Each row comes from the steps of one path. Every step used is in the known rows, and no mark comes twice. Write the path behind each row, first mark first.
In the rows, zero is written as 128.
Known rows
v > a > t > g > k > x: [145 163  82 123 229 148 113 147 133 123 103  92 143 177 149 117 120 133
 148 157 119 154 119  71 131 145 117 202 104 126 114 170 144 110 150  98
 137 124 192 120  69]
f > c > q > t > a: [143 130 101 124 128 134 165 159 159 129 116 129 128 146  86 162 133 126
 128 103  97 154 151 145 106  88 101 227  78 159  54 143 112 116  72  80
 131 137 132 124  57]
l > c: [134 110 111 137 131 126 151  97 142 133  98 148  88 135  85 146 117 113
 120 176 105 117 141 113 132  92 137 156 133 128 152  95 119 132 119  77
 141 136 154 135 127]
v > a > t > l: [126 140  66 160 182 113 157  39 108 108  91 126 136 145 103 133 136 101
  80 135  88  91 132  66 102 119 120 162 174 128 199 134 134 127 143 113
 134 132 126 112 149]
g > t > q > c: [161 135 114 147 102  96 130  92 142 137 103 131 188 128  92 136 123 144
 118 141  96  66 122 105 139 114 148 148 147  84 170 120 135 139 124 103
 138 169 107 153 147]
q > t > g > k: [187 148 107 133 150 150 101 163 151 149 121 108 160 190 150 129 104 149
 187 159  99 140 133 126 155 122 125 210 102  97  92 138 165 130 105  87
 121 136 145 144  50]
g > k: [168 126 122 128 160 156 114 140 149 145 101 115 106 173 128 135 100 115
 162 180  94 136 137 116 153 119 132 174 107 137 134 101 125 126 117  79
 129 125 178 139  96]
f > c > l: [134 107 114 126 144 143 152 114 142 128  86 145 122 126  64 187 112  86
 114 134 121 145 122 148 126  98 128 194  89 158 100  92  61 124 109  82
 134 138 157 124 102]
a > t > l > c: [129 136 119 152 139  98 160  46 123 108  92 125 144 126  83 131 129 123
  95 152  95  82 128  97 135 105 150 153 160 109 186 111 117 130 131 105
 136 151 120 127 172]
q > t > l > c > f: [116 108 155 140 111  97 186  90 141 157 118 141 151  95  54 189 130 139
 122 149 107  89 118 136 136  79 157 155 126  77 123 117 117 138  89  90
 140 169  92 141 130]
f > c: [144 103 109 121 150 149 136 119 141 126  87 134  95 145  76 171 113  94
 121 147 100 147 138 129 125  99 123 177  97 152 117  72  82 127 102  71
 135 130 171 115 112]
g > k > x > y: [104 141 198  91 198 195  98 215 161 162 105  97  90 179 132 137  97 160
 209 204 122 178 114 153 178 103 121 163 100 134 102 158 122 124 130  87
 159 121 189 141  69]
g > t > a: [178 124  64 141 151 137 119 132 156 111 122 103 115 201 149  99 114 137
 147 133  60  98 142  93 131 125 134 167 123 136 153 122 177 121 130  95
 129 141 159 136  98]
x > k > g > t > l > c: [138 166 206 133  76 100 138  65 107 155 141 121 148  90 143  87  93 174
 131 205 133  89  74  76 135 123 174 122 143  58 161 115  94 150 149 134
 133 165 158 158 148]
x > k: [121 125 150 135 123 156 140  98 129 154 113 146  77 121 132 131  88 123
 131 223 106 153 128 104 140  96 121 136 134 148 151 103 105 150 130  98
 135 123 177 131 113]
x > k > g: [125 150 190 123 124 148 131 102 112 154 128 129  79 120 151  97  79 132
 142 235 125 157 106  87 138 115 140 134 122 124 139  82  78 145 132 105
 127 126 199 135 117]
l > t > q: [154 140 128 153 111 116 138 100 137 137 102 141 149 158 110 144 116 143
 132 146  96 117 128 123 136 102 123 174 134  88 141 125 138 132 104  96
 145 146 115 143 100]
x > y: [102 121 152 118 172 180 117 144 146 133  98 125  78 166 104 141 110 129
 159 176  96 139 139 140 150  92 113 142 147 139 150 119 131 139 127  97
 144 125 145 128 112]
l > t > g > k > x: [168 152 135 117 162 159 100 192 155 157 115 101 148 184 147 127  97 165
 200 167 122 177 103 133 169 119 136 218  69  82  60 162 145 115 112  81
 148 140 185 145  17]
c > q > t > l: [131 139 139 155 104 122 159  98 129 147 103 148 166 137  89 169 122 128
 131 149 104 123 126 143 137  81 122 197 140  96 115 149 124 137  85  95
 137 152 101 146  90]
a > t: [148 129  90 141 176 133 140  83 123  97  87 119 104 162 116 123 113 106
 114 160  84 121 148  91 138 118 130 162 140 152 168  95 121 127 131  87
 139 130 161 117 155]
g > t > q > c > f: [138 114 145 134 114  89 155  98 149 139 105 123 193  88  60 177 129 138
 115 128 100  54 115 110 141 113 164 129 124  80 147 102 110 137 116 100
 136 185  95 152 161]
y > x > k: [ 92 147 186 118 119 177 142 107 139 151 127 149  62 127 154 132  91 168
 146 240 121 156 119 120 148  92 114 118 149 148 144 135  96 162 141 115
 142 118 149 130 104]
c > l > t > a: [150 134  77 147 135 131 158 131 159 135 122 128 118 167 118 126 114 130
 137 115  95 132 130 137 127 101 125 207 103 138 104 157 149 111 111 100
 137 139 132 138  54]
c > f: [121  88 132 127 163 143 158 115 146 132  97 129  95 127  73 185 113  96
 130 166  89 123 135 118 143 101 146 142 109 137 131  71  97 131 106  73
 133 145 154 126 128]
g > t: [173 119  90 139 142 136 115 108 132 119 104 123 120 172 132 128 105 127
 142 156  84 105 129  98 140 122 140 157 132 116 157 106 144 132 134  90
 143 145 164 141 127]
v > a: [131 115  55 145 175 143 145  88 128 135  97 149  80 153 107 146 123  94
 104 158  98 126 146  82  98 108 105 165 147 146 164 118 138 130 131  86
 137 117 160 119 100]
q > c > l: [123 115 102 138 130 123 164  97 145 152  94 155 134 105  63 165 111  94
 108 156 124 116 126 142 139  88 142 175 125 137 132 117  97 131 116  86
 137 150 131 141 116]
k > g > t > l: [172 147 150 139 128 116 112  88 110 127 118 102 162 167 137  99 102 141
 149 159  98  86  90  87 146 133 171 153 141  61 165  91 117 133 133 111
 130 161 158 148 135]
c > l > t: [147 127 103 145 126 130 154 105 134 143 102 148 128 135 103 152 105 120
 130 140 120 138 118 141 135  98 129 197 112 119 109 140 120 123 112  93
 152 144 137 143  82]
a > v: [122 103  77 125 146 149 135 122 148 146  99 143  81 178 129 147 132 114
 126 168  85 133 151  87 101 115 108 172 127 151 163 125 143 129 126  86
 148 122 172 130  91]
x > k > g > t: [154 160 176 122 115 135 116 100 108 146 136 114 111 123 176  79  77 157
 151 213 121 129  92  71 139 136 153 130 120 101 142  98  98 147 148 118
 134 143 200 149 130]
c > q: [127 120 126 140 134 144 146 111 136 126  89 149 109 136  87 166 114  98
 125 163 104 139 140 123 136  94 119 180 121 142 122 111 101 128 105  78
 136 135 154 136 100]
y > x > k > g > t > l: [118 184 233 119  95 145 122  88 113 148 152 113 138 130 185  88  88 207
 160 222 132 108  65  95 151 127 156 110 158  72 156 139  91 162 158 151
 136 151 142 149 127]
t > q: [144 124 132 153 129 130 129  97 140 126  91 140 136 169 101 150 116 117
 129 171  87 112 135 116 142 102 124 154 146 115 170  95 124 136 114  90
 127 139 130 138 120]
f > c > l > t > a > v: [128 120  55 114 127 129 164 157 173 147 121 130 119 154 110 156 148 133
 114  76 106 143 135 124  72 115 100 235  65 162  76 177 125 105 106 104
 151 134 147 126  32]
t > q > c > l: [119 129 133 152 107 103 162  86 145 149  91 157 181 104  57 171 121 110
 104 151 123  93 120 143 142  90 140 168 141 114 149 124  98 136 114 101
 130 160  97 150 122]
y > x > k > g > t: [125 180 214 105 112 156 119 111 117 143 151 117  98 132 198  81  82 204
 165 226 137 132  85  86 144 132 144 111 135 103 139 131  91 158 159 135
 142 139 171 147 123]
y > x > k > a: [ 72 155 186 116 124 162 133 118 126 180 136 140  76  99 191 143 108 154
 145 236 127 181 120 101 160 116 103 111 139 158 141 158  87 160 167 140
 133 114 181 137 108]
t > l > c: [126 115 131 150 115 115 154  73 138 138  98 146 126 135  73 154 123 118
 114 170 100  94 123 120 138  86 150 154 153  96 172 104 120 137 116  92
 134 149 124 137 130]
v > a > t > l > c > q: [ 98 152  95 158 144  87 187  32 112 110  91 146 153  80  63 154 157 107
  57 122 121  80 131  73  89 107 120 177 164 117 164 164 107 123 135 117
 139 147 104 128 145]

Write each row's path
[145 135 141 142 101 110 156 108 141 137  94 148 181 115  66 185 122 127
 114 102 131 128 107 157 123  99 124 207  93 107  87 131  75 123  97 102
 142 156 106 139  88]  f > c > l > t > q
[166 158 155 134 106  87 124  94 123 136 116 115 189 128 112 102 113 154
 130 152 116  72 100  89 138 132 167 145 134  62 158  99 109 136 127 109
 131 172 131 157 150]  k > g > t > q > c
[135 136  42 146 199 127 151  64 114 102  91 130  96 147 116 124 130  96
  85 140  94 115 150  58  95 125 107 165 154 159 177 125 134 124 144  99
 142 118 156 109 143]  v > a > t
[159 164 149 123 123 137 120 127 131 135 157  93 103 154 192  50  87 169
 155 191  98 125 104  65 129 140 148 141 113 121 137 119 130 134 144 125
 121 139 195 144 102]  x > k > g > t > a
[160 147 157 137 108  91 129  76 115 130 122 112 161 136 116 100 113 152
 135 160 116  71  89  86 136 126 179 146 140  52 165 100 114 133 135 113
 134 168 146 155 147]  k > g > t > l > c
[ 50 149 160 102 120 159 134 135 137 197 140 145  67 109 213 147 134 167
 135 227 125 181 128  74 121 131  82 123 131 169 149 194 105 158 178 151
 147 106 189 139  84]  y > x > k > a > v
[154 136 138 116 182 172  92 190 157 148 105  99 137 196 138 135  96 138
 196 190 113 173 110 126 176 119 137 200  79 110  90 134 133 119 123  75
 131 133 201 139  39]  t > g > k > x
[ 82 124 177 102 190 189 114 182 149 147  98 120  73 173 109 146 103 147
 181 201 116 176 121 152 165  83 117 151 126 137 121 147 121 132 128  85
 165 125 176 131  87]  k > x > y
[164 160  53 138 210 139 114 109 127 107 103  96 148 168 144 110 128 115
 127 131 101 115 139  57 115 155 112 195 126 132 143 142 152 116 149 109
 116 124 159 118  94]  v > a > t > g > k
[109 126 152 150  96 109 169  75 136 135  93 155 147 100  53 174 132 114
 106 157 115  99 120 128 132  80 140 171 141  98 140 128  97 132 106  96
 135 156 113 147 116]  t > l > c > q
[122 153  70 153 160  85 166  47 122 118  90 138 162 104  78 135 148 114
  62 126 104  76 145  68  95 116 114 156 168 125 190 140 127 130 136 111
 136 143 100 122 163]  v > a > t > q > c
[117 122 135 138 114 120 164 100 139 131  93 161 107 104  67 167 125 110
 109 164 122 124 140 121 125  86 127 175 121 129 120 119  96 128 107  80
 141 144 141 143 109]  l > c > q
[173 133 110 132 163 161  93 153 153 134 106 106 141 186 134 131 105 122
 174 165  95 134 130 113 160 129 132 191 103 111 116 106 142 126 120  87
 111 133 169 138  64]  t > g > k
[147 163 195 137  97 122 119  78 104 150 136 111 151 123 164  86  84 164
 144 206 117 106  75  77 145 129 165 127 143  69 163 106 100 150 147 134
 128 157 168 152 135]  x > k > g > t > l
[141 127 127 122 118 132 161 133 138 138  98 149 136 117  70 189 124 118
 121 124 122 160 139 149 117  86 106 216  85 141  60 125  79 126  75  73
 143 142 136 128  83]  f > c > q > t
[103 134 151 133 129 142 130 108 117 183 122 135  89  91 168 142 103 111
 129 220 112 180 127  85 153 117 111 131 124 155 145 126  95 148 156 123
 125 119 209 139 118]  x > k > a
[130 125 126 146 113 110 147  91 145 143  92 148 155 125  68 155 123 119
 110 162 100  94 136 123 140  91 136 152 147 106 165 104 117 139 108  90
 131 152 109 140 132]  t > q > c
[156 138  79 145 182 139 118  96 126  87  92 109 140 178 122 118 115 111
 127 147  85 120 139  89 144 128 130 178 137 128 150 100 138 126 134  96
 122 138 152 116 122]  a > t > g
[153 174 206 136  92 115 112  93 109 144 134 115 161 125 171  86  88 173
 146 207 120 108  84  72 141 138 151 123 136  77 160 106  98 149 146 131
 125 154 164 158 137]  x > k > g > t > q
[140 134 109 155 159 123 144  59 120 103  88 115 145 161 103 131 119 110
 109 152  79  97 131  98 143 111 143 159 161 121 187 103 121 129 129 105
 132 142 130 120 160]  a > t > l
[ 93 122 106 145 173  85 199  35 120 116 100 128 140  72  51 173 154 106
  63 122 106  63 125  68  94 113 146 137 149 113 173 125 105 126 135 112
 137 157 104 117 174]  v > a > t > l > c > f
[157 160 139 130 111 122 136 155 151 150 121 130 178 127 109 150 125 156
 162 146 134 131 129 132 141 108 126 223  91  90  60 166 137 125  95  91
 126 152 124 159  48]  l > c > q > t > g > k
[111  91 141 124 141 119 176 104 148 137 103 141  93  93  53 186 123 109
 117 163 107 107 135 117 133  93 154 136 108 125 129  80  93 131 109  73
 138 152 143 132 140]  l > c > f
[149 139 120 151  96  90 144  86 142 140 100 140 212 110  83 154 121 135
 113 128 119  64 106 125 142 112 151 164 140  92 152 140 118 136 129 115
 136 178  93 163 136]  g > t > q > c > l
[162 155 106 131 122 123 132 144 158 167 116 123 197 113  97 142 110 141
 154 121 140 120 106 148 152 116 145 224  83  82  67 163 128 119 110 104
 131 161 121 155  48]  q > c > l > t > g > k
[139 129 126 151 101 102 160  83 133 151 115 149 146 136  87 151 124 144
 126 164 104 101 126 132 135  78 141 174 150  82 146 136 143 140  99  92
 142 153 103 144 118]  q > t > l > c
[116 143  72 157 162  93 174  27 114 112  97 137 134 112  82 133 148 112
  66 135 105  74 132  65  92 112 129 157 175 117 196 141 131 128 145 114
 139 139 116 118 160]  v > a > t > l > c
[159 157 126 118 207 155  99 165 142 116  99  80 152 190 149 112 104 141
 177 174 109 161 116 103 171 138 140 200  89 122 103 140 130 114 138  88
 135 134 196 130  80]  a > t > g > k > x
[123 165 181  97 181 188  84 228 161 162 119  88 138 184 145 123 102 190
 226 165 133 181  98 159 178 111 121 200  84  82  58 195 152 121 123 101
 158 137 166 145  16]  l > t > g > k > x > y
[161 126  72 142 149 140 144 144 158 134 128 122 101 199 138 116 116 137
 150 145  67 134 158 123 126  96 113 192 123 143 123 138 179 125  96  81
 131 129 137 128  72]  q > t > a
[116 129  46 126 112 109 176 138 177 170 127 141 132 133 109 133 150 142
 109  99 107 113 142 116  84 106 113 216  99 141 109 199 162 111 114 109
 154 147 119 143  46]  q > c > l > t > a > v
[138 144 119 141 104 116 152 121 140 136 112 154 162 122  88 159 131 143
 136 142 127 129 135 131 130  90 121 211 117  93  78 155 136 132  93  87
 132 156 112 147  64]  l > c > q > t > g
[142 138  89 142 114 115 150 110 145 152 108 146 181 108  77 151 116 127
 124 119 135 117 110 148 141  97 142 212 111  87  86 152 126 126 109 101
 137 164 107 144  64]  q > c > l > t > g
[178 154  97 134 189 146 101 129 137 101  99  85 157 183 144 110 110 124
 157 150  90 123 135  91 156 147 136 190 110 126 131 111 138 120 134  99
 116 134 164 128 106]  a > t > g > k
[135 148  76 160 176 108 149  54 115 101  89 132 144 148 111 132 141 110
  80 135  92  93 143  61  99 127 106 159 167 135 195 133 136 128 143 112
 132 129 120 119 150]  v > a > t > q
[113 149 187  96 202 201  78 227 167 151 110  86 125 194 137 131 101 165
 222 190 122 177 107 150 186 112 123 180  98 110  85 164 142 126 132  94
 141 131 180 141  37]  t > g > k > x > y
[159 139  77 113 147 127 115 151 151 127 142  90 108 213 188  69 131 159
 149 135  76 104 130  49  90 159 133 177 105 125 151 136 169 113 143 111
 136 137 191 142  79]  k > g > t > a > v
[113 126 146 136 149  87 180  74 138 117  91 119 177  77  46 172 137 117
  88 133  98  72 133 103 138 110 153 132 130 116 157  93  88 131 112 100
 131 170  96 129 187]  a > t > q > c > f
[127 127  51 133 127 130 158 147 171 151 127 134 111 178 143 128 142 142
 127 108  93 129 140 109  89 116 104 218  96 151 113 191 171 109 119 109
 151 133 139 140  32]  c > l > t > a > v
[120 120 152 135 105  90 181 100 150 160 107 140 173  73  43 187 131 140
 109 126 112  88 121 133 134  91 149 153 109  75 114 115 104 131  88  92
 146 176  84 144 127]  l > t > q > c > f
[154 142 111 130 169 146  82 165 139 161 114  94 150 158 169 140 119 109
 174 164 100 160 129  93 170 152 123 186  95 120 111 128 130 124 146 113
 103 129 200 146  67]  t > g > k > a
[121 142 108 153 165 106 133  71 104 131  96 105 156 131 139 140 135  99
 107 151  83 123 129  80 155 134 132 153 150 129 183 125 111 128 154 130
 123 138 165 128 163]  k > a > t > l
[137 157 124 110 116 135 122 142 143 153 161  98  97 165 217  55 114 178
 147 180  95 123 114  38  89 154 126 152 107 132 147 152 151 132 156 135
 133 132 201 145  81]  x > k > g > t > a > v
[149 128  85 127 133 131 162 144 163 130 117 125 127 143  87 154 121 119
 123  87 108 145 126 151 111 101 121 225  69 150  66 141 107 106  97  94
 138 140 137 125  53]  f > c > l > t > a
[141 132 119 142 120 133 157 121 133 141 102 154 128 139 102 164 117 127
 134 156 108 147 142 135 131  87 110 200 120 128  96 142 123 131  88  78
 144 140 132 143  85]  c > q > t
[136 135  71 140 118 112 175 122 166 154 122 134 139 121  87 129 122 130
 119 108 110 115 131 146 123  90 134 205 104 129 100 165 143 113 104 100
 143 153 113 140  68]  q > c > l > t > a
[ 93 171 162 142 114  85 151  69 108 167 114 125 169  42 142 130 127 133
  86 189 119 128 126  71 149 128 121 122 147 136 171 147  83 148 161 150
 125 145 150 140 177]  x > k > a > t > q > c
[110 133  79 126 101 108 179 149 171 151 132 149 112 148 120 140 163 157
 119 124  99 125 165 103  75  98  93 216 107 147  99 203 171 117  99  96
 149 137 124 146  47]  l > c > q > t > a > v
[148 145 118 155 154 114 138  74 126  95  85 122 152 164 112 131 123 120
 109 154  82 100 141  92 141 120 127 153 155 128 184 104 122 130 128 102
 130 140 126 127 161]  a > t > q
[185 149 109 133 144 149 101 155 150 145 116 106 152 175 142 122 105 147
 177 140 105 139 122 120 154 129 132 210  91  84  88 136 155 120 110  93
 128 140 153 142  44]  l > t > g > k
